Each row was made from one walk, in order. Every step used is in the known rows, and no mark comes twice. Write each row's walk.
In the rows, 128 means zero.
Known rows
tedov, pevelub, tuni: [134 148 151 110 138  95 155 123 106 121 141 138 144 120 107 119 145 139
 110 131 109 133 118  97 123 149 115 117 118 131 115 147 101 137 135 108
 123 117 139 115 106 139 117 122 138 108 145 113 136 111 102 129 142 139
 110 129 134 155 110 141 118  99 114 127 110 122]
pedak, gatigu, mamek, dapud, tuni, deno, sutap: [163 130 150 135 172 116 132 104 128 108 154 138 128 124 126  94 133 124
 120 129  99 134 144 126 155 115  96 140 144 149 101 138 138 191 141 186
 144 156 149 127 115 125 148 224 153 102 188 105 126 144 105 148 151 137
  99 125 135 138 154 145 112 114 102 142 145 108]
gogig, deno, tuni: [136 130 151 131 149  95 141 117 109 124 146 117 147 115 120 126 142 148
 109 157 119 137 119 104 133 139 133 124 116 158 122 120 124 110 141 156
 143 139 160 134 122 117 136 138 125 115 171 121 135 113 102 131 134 137
 107 141 104 149 129 145 116 116 116 145 120 123]
nofat, mamek, deno, fisaf: [144 131 146 121 142  94 142 118 127 113 163 117 132 132 132  99 134 121
 114 141  94 126 134 109 117 138 121 133 119 147 147 138 126  57 138 179
 134 162 158 134 121 124 131 185 135 110 139  94 126  89 111 145 170 119
 106 134 145 141 138 163 121 136 132 129 124  76]
nofat, mamek: [143 125 146 118 141  99 145 120 136 121 142 111 135 120 121 107 137 123
 111 119 107 128 132 109 121 149 123 123 128 134 138 134 129  85 127 143
 122 142 143 135 127 132 131 157 128 108 125 115 125 105 114 151 135 123
 108 132 141 148 127 156 116 131 117 131 131 102]
deno, sutap, gatigu, mamek, dapud: [160 129 140 136 149 110 133 111 132 122 149 121 128 117 133 110 139 108
 123 129  85 139 142 149 146 115 119 139 144 149  98 127 111 150 149 153
 119 140 153 142 119 129 145 165 123 109 144 113 124 127 130 144 148 141
 100 131 139 141 150 155 111 115 109 130 134  77]
fisaf, dapud, pedak, gatigu: [161 111 152 156 166  93 146 114 137 132 150 117 125 131 136 111 136 135
 117 136 123 129 132 114 150 120  95 129 170 197  97 140  86 128 123 194
 114 130 130 142 128 139 150 148 169 114 204 129 112 119 117 151 173 138
 101 140 137 132 132 150 119 115 139 143 123 108]
zise, pedak: [141 116 149 156 150 102 146 124 127 134 135 112 130 114 133 132 139 134
 117 109 114 139 122 140 118 121 104 118 132 150 113 126 110 115 122 157
 115 138 132 130 121 143 127  99 121 113 168 132 116 120 114 141 151 127
  99 137 140 149 142 141 121 114 120 148 112 124]
nafif, pedak, gatigu: [153 120 152 154 162 103 151 123 137 131 142 119 126 122 137 130 134 142
 120 121 120 142 132 155 157 105  93 120 152 189  98 144 102 145 115 179
 123 129 133 124 118 138 136 153 149 112 181 137 111 135 128 133 142 134
 101 137 145 137 145 140 121 113 136 157 138 117]
temunel, sutap, gatigu, mamek, dapud: [147 127 137 135 151 112 121 111 126 128 152 117 127 124 133 118 141 108
 122 139  79 141 135 143 135 117 128 138 141 159  95 127 113 145 139 135
 109 128 149 146 121 132 149 157 110 116 133 113 128 107 138 130 153 140
  96 136 139 131 151 163 108 132 111 130 126  90]
mafe, zise, pedak, gatigu, mamek, dapud, tuni, deno: [148 115 154 154 174 120 118 108 112 113 158 123 119 130 129 112 137 131
 128 139  98 139 132 131 128 100  89 139 153 166  83 124 114 196 121 252
 127 154 142 117 107 140 146 210 152 122 230 108 118 140 111 139 168 135
  99 126 161 120 169 143 112 126 111 146 121 130]
deno, sutap, gatigu, mamek: [158 130 144 132 147 103 143 110 124 116 145 114 126 112 133 126 137 116
 120 123 103 148 142 163 147 114 125 128 140 149 110 143 122 168 141 142
 121 140 146 150 122 121 140 161 114 108 146 114 119 127 109 149 136 134
 101 132 138 145 146 144 111 112 108 132 132  93]
gatigu, mamek, deno: [132 128 140 120 152 100 142 115 123 114 154 114 134 121 127 120 133 117
 120 130  93 133 136 104 129 123 131 135 130 140 136 142 137 142 130 138
 116 150 161 128 115 124 136 173 147 107 152 110 135 111 110 137 143 123
 104 136 133 138 134 143 115 126 108 139 129 100]
temunel, sutap, gatigu, mamek, deno, fisaf, dapud: [150 121 144 138 149 101 120 100 112 111 172 109 123 136 142 111 133 115
 122 167  84 142 138 137 136 107 130 147 143 182 113 123 115 123 149 185
 119 146 156 155 127 117 151 178 121 123 156  87 118  84 118 141 201 132
 100 142 140 122 160 165 109 142 130 126 117  66]
zise, pedak, gatigu, mamek, dapud, fisaf: [158 122 142 133 172 107 138 118 128 117 153 129 116 126 134 119 137 125
 130 124 100 128 126 118 147  93  89 133 158 174  92 132  91 146 120 202
 115 160 149 116 118 143 150 187 137 122 196 120 106 140 113 143 179 142
  92 134 145 131 158 158 120 106 124 145 122 107]
gogig, nafif, pedak, gatigu, mamek: [151 112 144 145 171 100 156 114 134 123 148 122 122 121 136 136 133 146
 126 130 130 141 142 145 169 100 104 129 170 216 112 161  98 200 124 190
 118 129 149 124 115 127 142 206 151 119 176 143 116 144 129 144 148 136
 103 135 141 129 157 137 116 111 139 152 142 104]
temunel, sutap, gatigu, mamek: [145 130 141 130 148 108 129 109 119 123 149 110 127 120 133 133 139 117
 121 131  97 149 136 159 137 115 132 126 135 158 105 142 124 155 132 121
 111 130 142 151 124 123 142 149 103 114 136 116 122 106 119 133 144 134
  99 138 139 135 147 155 109 129 112 133 124 104]
pevelub, mamek, deno, sutap, gatigu: [152 142 144 146 140 110 140 102 117 114 158 117 125 122 135 108 136 114
 115 124  86 142 138 184 133  97 125 146 117 141 111 142 143 125 136 160
 122 140 153 154 113 112 144 191 141  93 173 105 134 122 121 144 144 134
  99 128 148 149 143 159 125 108 131 133 131 104]
gatigu, mamek: [139 127 143 111 152  99 147 119 124 118 141 109 131 115 123 123 135 125
 120 122 110 135 136 101 135 135 128 118 135 141 132 140 129 153 130 126
 115 146 144 123 122 132 131 156 121 115 146 119 126 120 103 148 134 129
 108 135 135 142 128 140 111 119 103 135 129 110]
zise, sutap, gatigu: [151 120 151 155 140 104 134 118 121 135 132 100 124 116 138 137 139 132
 109 129 108 145 129 187 135 115 133 128 129 159  99 144 116 115 131 147
 110 126 130 146 114 132 150 133 117 109 137 139 123 125 126 125 131 133
  96 141 141 141 143 157 120 116 124 136 119 116]
nafif, pedak, deno, mamek, dapud, tuni: [138 108 151 151 173 122 136 119 132 120 144 117 152 120 122 110 139 138
 123 149  89 127 117 104 151 121 111 142 138 151 109 100  97 110 146 232
 150 148 150 120  95 135 128 203 149 107 185 112 120 150 118 131 147 143
 113 135 101 147 165 139 120 126 126 150 133 101]
zise, sutap, gatigu, mamek, dapud: [152 119 140 134 147 110 130 114 125 128 141 101 126 119 132 123 138 115
 119 135  90 140 137 148 137 112 132 139 142 156  98 133 116 131 142 159
 105 136 145 136 112 138 156 166 120 116 135 128 128 132 131 133 140 138
  98 139 140 132 152 161 112 117 109 131 129  93]
mafe, gatigu, mamek, deno, fisaf, dapud, tuni: [144 122 152 118 167 109 117 108 111 101 164 113 129 135 123 115 136 131
 124 186  91 136 124  95 141 119 122 143 147 178 118 122 106 127 149 231
 138 153 156 119 114 123 136 224 144 127 218  89 117 110  99 151 167 143
 110 136 132 117 153 161 117 118 124 129 118  82]
pevelub, tuni, deno, sutap: [149 141 153 141 142 101 148 107 103 116 144 131 133 118 128  97 138 140
 103 129 115 137 135 146 126 130 103 126 117 136 113 143 131 149 144 157
 135 137 137 142 115 122 125 145 142  96 140 103 134 116 102 149 161 129
 104 129 137 156 128 138 122 102 110 139 134 118]
nofat, mamek, dapud, pedak, deno, tuni: [147 117 140 134 160 105 144 116 126 129 160 116 156 126 123  90 140 126
 112 155  96 114 126  80 119 138 117 148 133 161 114 125 102  43 141 209
 139 144 166 149 111 137 139 184 153 112 186 108 128 107 125 144 160 129
 109 136 109 143 152 161 116 126 130 133 131  95]
pevelub, tuni, deno, sutap, gatigu, mamek, dapud, fisaf: [154 148 143 120 157 110 130 102  95 104 161 143 123 129 131  80 139 129
 117 153  85 133 134 137 149 103  94 151 135 149  81 130  98 164 152 192
 124 149 153 148 108 121 149 203 139 109 150  78 129 129 112 139 189 146
  97 129 133 140 158 165 122  88 114 123 128  82]
zise, sutap, gatigu, mamek, deno: [142 121 140 140 146 105 130 106 116 120 152  93 128 121 136 134 134 117
 117 137  91 144 136 166 130 100 144 144 133 154 114 152 134 136 134 157
 107 142 152 145 110 123 156 177 136 108 149 121 133 123 120 127 140 127
  97 143 138 131 154 155 115 121 111 136 130  99]
pevelub, tuni: [136 141 150 124 142 100 144 120 110 124 140 121 133 120 117 123 141 141
 109 133 114 135 121 110 119 141 114 115 123 141 111 143 108 128 139 135
 122 124 135 120 115 130 123 134 136 109 129 120 134 116 110 139 142 139
 110 135 138 145 117 149 122 102 120 130 126 112]
temunel, sutap, gatigu, mamek, deno: [139 129 137 140 151 108 121 104 118 119 163 112 128 126 136 129 137 110
 120 139  80 144 136 162 130 106 138 143 133 155 109 145 131 148 132 132
 110 134 155 156 120 117 148 167 126 108 146 106 132 100 129 123 154 128
  96 140 139 132 154 158 111 137 114 135 126  93]
nofat, mamek, dapud: [143 124 143 123 144 105 138 124 144 128 145 119 135 124 121  93 139 114
 114 128  90 121 130  95 119 150 118 132 135 131 127 118 121  73 134 156
 119 143 152 128 122 141 137 167 134 109 124 112 130 105 132 146 147 130
 106 131 140 144 128 164 116 131 121 129 130  87]
mamek, deno, fisaf: [141 134 150 140 147  94 140 121 117 122 156 122 127 129 138 112 134 131
 116 142  99 131 130 120 132 125 121 126 118 157 132 141 115  94 138 164
 134 153 154 127 116 126 132 153 135 110 159 107 125  99 113 128 168 127
 103 136 143 140 135 153 123 125 134 139 112  91]
gogig, gatigu: [139 120 152 158 149 106 136 123 132 128 144 119 125 118 129 133 137 132
 117 122 116 132 125 142 145 129 121 126 127 161 120 141 104 135 127 142
 131 119 144 122 115 125 150 138 135 108 154 137 122 125 119 126 133 136
  94 133 134 140 125 144 123 112 130 148 124  98]
gatigu, mamek, dapud: [141 127 140 114 154 105 140 121 131 123 144 118 133 120 123 108 137 116
 123 128  91 127 135  85 133 136 120 130 140 139 120 125 118 136 138 141
 112 144 154 115 119 140 137 162 128 115 141 117 131 119 122 141 143 135
 107 133 136 138 132 150 111 118 105 134 129  95]
mafe, zise, sutap, gatigu, mamek, dapud: [155 117 148 146 142 111 122 112 114 127 142  96 114 122 136 135 142 110
 120 144  88 142 139 167 131 109 143 139 149 163  87 139 110 148 138 204
 101 139 150 133 107 135 157 181 117 120 155 127 122 130 132 132 142 138
 100 138 163 123 154 158 109 129 114 130 124 103]
mamek, deno, sutap, gatigu: [153 130 147 167 145 107 129 109 125 125 154 123 126 121 141 122 138 119
 114 134  88 144 133 190 140 106 125 143 128 152 104 143 121 129 136 155
 123 134 151 157 113 117 145 148 143  95 155 114 128 115 134 125 151 128
  96 135 143 146 149 154 121 120 127 138 124  90]
mafe, zise, pedak, deno: [143 100 160 187 151 107 137 113 109 129 139 101 125 119 139 142 141 132
 114 136 106 134 119 166 126 102 123 123 144 173 109 124 110 116 115 220
 124 143 138 129 107 139 129 127 129 116 195 130 107 124 112 130 158 123
 111 136 152 144 153 132 115 140 131 149 111 143]

Write each row's walk
[161 128 144 139 156 102 145 102 133 108 159 123 124 121 133 127 131 112
 121 121 102 137 146 156 147 102 119 133 142 161 123 164 145 179 132 160
 129 155 164 130 119 114 144 200 156  98 172 120 125 128 107 147 149 124
  96 132 146 139 139 138 113 122 111 147 150 100]  pedak, gatigu, mamek, deno, sutap
[165 137 142 128 154 109 132 112 124 115 150 135 118 120 136 108 140 112
 122 135  85 136 135 144 163 104 112 145 146 155  91 132  94 142 144 171
 119 154 160 147 115 125 152 188 118 111 160 102 113 134 120 141 163 145
  94 132 135 140 157 169 117 104 121 127 125  80]  deno, sutap, gatigu, mamek, dapud, fisaf
[128 133 148 118 146 101 140 114 100 105 151 120 145 123 120  88 136 145
 114 147 112 130 126 106 115 141 107 123 104 124 124 127 125 145 146 183
 128 141 140 128 113 121 122 186 150 105 131  93 144 115 104 138 161 133
 105 129 123 155 120 132 127 116 107 147 127 105]  pevelub, tuni, deno, mamek
[144 128 148 125 178 116 123 112 124 111 158 132 131 131 122  95 133 134
 123 143  96 131 136  93 150 126  97 138 144 154 102 128 131 182 130 181
 133 147 144 116 111 134 151 222 160 113 185 105 134 134 113 131 151 142
 106 128 135 128 149 151 114 117 105 140 133 111]  pedak, gatigu, mamek, dapud, tuni, deno
[151 131 142 131 149 101 150 107 127 113 153 119 132 115 131 123 133 108
 117 118  95 136 144 135 133 114 129 137 131 134 135 152 145 152 139 148
 126 157 166 139 119 116 134 169 138  96 154 111 129 120 102 152 146 119
 100 133 136 145 138 138 113 126 105 140 141 100]  gatigu, mamek, deno, sutap
[144 112 140 154 173 100 149 109 132 120 163 125 124 128 140 130 131 139
 126 139 113 138 141 144 163  88 107 145 167 215 115 163 106 193 124 203
 119 134 165 129 110 121 148 221 174 112 184 134 125 136 138 135 161 130
  99 136 142 124 163 141 118 117 144 154 142  95]  gogig, nafif, pedak, gatigu, mamek, deno
[153 131 153 163 161 122 116 111 121 125 149 141 131 123 133  89 140 133
 113 142  86 142 132 163 148 122 100 150 131 140  83 113 114 142 145 181
 139 135 136 154 108 129 148 166 138  99 171 100 130 131 131 126 152 142
  98 128 131 146 161 161 120 109 118 132 118  99]  mamek, dapud, tuni, deno, sutap, gatigu
[145 113 139 139 170  99 153 111 124 129 151 118 144 125 134 105 137 119
 120 139  91 118 133  89 146 117 115 136 159 170 117 135  97 118 132 181
 119 149 151 135 108 143 144 165 148 114 182 117 123 127 112 139 165 131
 110 137 119 142 153 144 113 123 119 136 129 104]  gatigu, mamek, dapud, pedak, deno
[144 119 138 128 168 104 146 113 114 124 158 115 153 122 126 104 138 128
 120 157  98 123 130  73 135 124 123 145 140 168 109 130 101 110 146 189
 133 146 165 137 106 134 140 182 148 119 204 115 128 120 112 141 160 136
 110 137 103 138 154 145 112 116 114 138 131 101]  gatigu, mamek, dapud, pedak, deno, tuni
[148 118 149 128 144  94 136 113 130 111 166 108 130 137 130  84 132 120
 114 157  94 121 133  85 120 141 122 143 136 158 145 116 119  54 146 208
 129 160 159 138 130 126 137 187 150 116 148  88 122  82 114 159 194 123
 111 136 140 132 137 167 117 142 136 125 120  63]  nofat, mamek, deno, fisaf, dapud
[163 109 143 172 168 107 152 102 133 128 156 124 138 119 139 117 137 109
 120 128  99 121 139 143 161 102 112 149 159 184 111 148  89 143 144 199
 139 142 161 139 106 127 160 170 151 103 195 125 113 145 108 147 164 136
  93 134 115 143 159 136 116 110 124 145 146  85]  gogig, gatigu, mamek, dapud, pedak, deno, sutap
[158 104 145 177 167 106 153  99 123 121 147 113 130 114 147 130 136 139
 119 143 111 145 142 195 182  84 121 148 169 213 108 143  97 184 140 205
 132 129 154 157 106 117 145 191 135 111 168 131 111 149 128 139 158 135
 107 135 123 144 185 135 112 115 142 142 140  91]  gogig, nafif, pedak, deno, sutap, gatigu, mamek
[152 124 142 123 160 105 137 117 138 120 151 122 125 126 126 113 134 119
 126 132  97 128 137 106 145 121 111 123 154 165 110 137 119 161 129 156
 117 144 152 109 121 137 148 196 149 117 157 126 125 128 127 137 147 141
 104 132 148 130 132 149 111 120 113 142 138  95]  pedak, gatigu, mamek, dapud
[151 105 160 156 155  92 141 113 116 119 146 104 131 129 137 100 134 140
 111 164 107 123 126 105 151 127 124 124 146 184 132 107 108  77 141 200
 138 152 141 127 121 131 135 154 137 123 165 108 109 104  99 142 189 133
 121 139 129 141 138 148 114 136 139 132 113  95]  pedak, deno, fisaf, dapud
[152 152 151 129 155 118 137 106 110 111 153 151 140 125 118  73 142 126
 116 138  78 139 133 143 144 119  98 156 115 123  93 117 130 150 142 162
 137 133 143 146 101 135 144 193 141  97 204  84 138 131 108 135 147 149
 101 114 134 157 149 154 119  97 113 123 111 122]  tedov, pevelub, mamek, dapud, tuni, deno, sutap, gatigu
[145 116 139 147 164 104 138 111 127 115 162 108 126 126 134 131 131 123
 128 120 103 137 132 144 123  92 102 130 148 168 115 147 127 165 117 182
 114 151 151 122 118 132 141 175 157 113 192 122 122 126 114 141 163 123
  95 135 146 130 154 139 116 122 115 152 131 108]  zise, pedak, gatigu, mamek, deno
[150 125 160 131 157 103 132 121 120 118 144 118 126 125 123 110 138 144
 113 152 114 135 121  80 140 147 109 127 139 162 118 111  98 100 151 189
 143 148 132 123 120 130 131 159 129 121 175 106 110 113  92 157 168 144
 114 137 130 132 139 161 116 114 133 121 106  97]  deno, fisaf, dapud, tuni
[150 125 150 149 166 122 128 107 127 112 155 137 132 117 124 102 135 121
 120 129  99 133 139 126 152 122 103 154 132 142 109 131 122 182 150 185
 149 142 154 129 107 122 156 203 142 100 183 104 126 145 106 147 147 140
  92 125 120 138 154 145 116 106 103 142 140  90]  gogig, gatigu, mamek, dapud, tuni, deno, sutap
[156 120 152 141 166 116 124 100 116 104 154 117 130 121 128  90 134 132
 116 150 101 146 140 131 155 119 111 153 149 150 103 109 126 180 148 193
 132 144 136 160 122 118 148 188 141 110 180  87 120 128  99 159 166 138
 108 131 122 136 162 150 109 115 106 125 126  95]  fisaf, dapud, tuni, deno, sutap, gatigu, mamek
[133 142 150 121 161 119 132 113 113 115 150 132 134 127 119  73 137 135
 114 133  90 127 129  92 129 131 101 144 116 123 111 110 144 123 134 170
 131 145 139 126 109 135 140 204 147 102 185  95 142 129 111 142 142 144
 108 122 134 145 138 160 125 106 114 130 121 131]  pevelub, mamek, dapud, tuni, deno
[137 115 160 146 164 110 125 116 119 117 145 121 133 126 123  89 136 148
 110 148 110 133 126  86 141 141 107 141 138 144 114 102 123 133 134 181
 130 138 128 138 119 133 140 163 155 110 180 100 128 115 104 145 161 134
 112 135 124 139 138 151 117 123 118 133 111 120]  fisaf, dapud, tuni, deno
[146 110 142 142 175 105 141 109 119 128 152 118 144 129 134 112 140 120
 124 163  85 122 128 117 149 108 113 136 166 191 105 135  89 122 127 215
 118 136 155 132 104 146 141 188 148 121 217 118 120 126 123 130 153 139
 106 136 126 136 157 146 117 119 122 145 132 107]  mafe, gatigu, mamek, dapud, pedak, deno
[144 126 148 126 165 108 113 108 111 104 171 110 126 134 128 107 133 131
 124 175  86 142 128  96 143 120 123 151 148 168 110 116 102 132 156 204
 134 151 148 137 115 118 148 206 144 125 182  83 120 111 105 147 182 145
 113 137 128 117 164 169 114 116 129 114 108  63]  sutap, gatigu, mamek, deno, fisaf, dapud, tuni
[152 120 140 136 165  90 136 108 113 116 175 108 130 139 145  97 132 124
 126 167  94 137 137 107 142 108 108 150 160 194 107 133  74 116 148 221
 113 148 148 157 122 127 152 168 151 126 198  86 117  99 110 150 208 137
 102 141 133 122 164 162 117 116 138 124 108  56]  sutap, gatigu, mamek, deno, fisaf, dapud, pedak
[133 131 152 142 164 116 122 121 122 125 145 139 136 125 124  88 138 141
 113 141  92 129 126  94 136 141 101 139 125 132 106 111 123 130 133 166
 134 139 138 129 109 139 140 165 147 105 169 105 136 121 122 124 148 137
 105 130 129 141 144 157 120 120 114 137 113 117]  mamek, dapud, tuni, deno
[157 133 144 114 166 104 135 118 128 114 153 137 115 130 129 110 136 123
 126 136  95 123 131  97 162 108 105 131 152 171 103 140  99 147 126 172
 119 157 158 113 115 135 153 215 141 119 171 116 115 135 114 135 162 146
  99 133 143 130 139 163 118 111 123 137 129  98]  pedak, gatigu, mamek, dapud, fisaf
[148 126 147 134 161 113 110 101 110 107 172 113 124 134 131 117 137 122
 121 171  83 146 130 120 137 115 126 153 143 174 103 122 111 129 155 195
 133 147 148 152 119 113 150 200 124 120 174  83 117  98 104 148 188 141
 104 141 128 116 169 172 108 132 128 115 113  73]  temunel, sutap, gatigu, mamek, deno, fisaf, dapud, tuni
[151 127 143 134 144  98 134 109 108 115 157  96 123 127 143 128 132 123
 120 149  96 144 139 166 134 100 136 138 126 170 118 151 122 121 147 183
 121 156 151 139 111 120 151 181 120 117 151 109 123 114 109 132 165 129
  97 142 142 130 161 159 116 121 122 130 121  82]  zise, sutap, gatigu, mamek, deno, fisaf
[128 139 146 108 145 100 145 117 105 110 154 144 155 129 109  69 141 135
 119 157  90 122 123  78 118 152 103 136 103 113 117 116 110 141 150 170
 128 135 154 116 103 141 123 178 161 106 148  84 151 110 113 122 170 139
 102 121 121 161 117 132 122 114 102 141 115  97]  tedov, pevelub, tuni, deno, mamek, dapud
[146 114 138 150 171 105 137 109 120 131 157 114 140 130 139 104 138 121
 123 154  83 128 131 120 153 105 115 144 164 183  97 131  82 128 133 186
 114 137 146 148 106 140 155 162 147 118 183 112 123 128 128 124 167 140
 106 138 122 137 166 154 115 116 127 128 121  86]  sutap, gatigu, mamek, dapud, pedak, deno
[156 118 149 129 160  92 134 106 125 102 172 111 120 139 135 104 127 127
 125 160 103 129 139  97 146 112 116 134 154 189 127 135 119 141 141 204
 127 161 159 117 127 122 148 215 161 123 182  99 117 106 107 152 196 133
 109 137 145 120 141 152 113 131 130 138 128  71]  pedak, gatigu, mamek, deno, fisaf, dapud
[139 104 150 153 160 104 154 118 127 116 141 103 149 117 134 115 135 139
 120 140 108 131 125 136 152 113 118 126 133 162 128 116 111 112 133 212
 136 147 150 130 108 127 123 175 143 110 170 117 117 135 112 133 151 129
 112 138 111 155 153 123 121 134 127 160 137 108]  nafif, pedak, deno, mamek
[154 118 139 128 169  98 139 105 122 111 178 112 139 131 127 108 132 129
 124 161 111 131 135  79 134 111 113 152 152 191 103 143 105 142 140 211
 123 144 165 142 122 122 152 213 187 120 231 109 127 111 113 157 179 133
 101 140 119 119 148 149 113 113 124 144 134  90]  fisaf, dapud, pedak, gatigu, mamek, deno, tuni
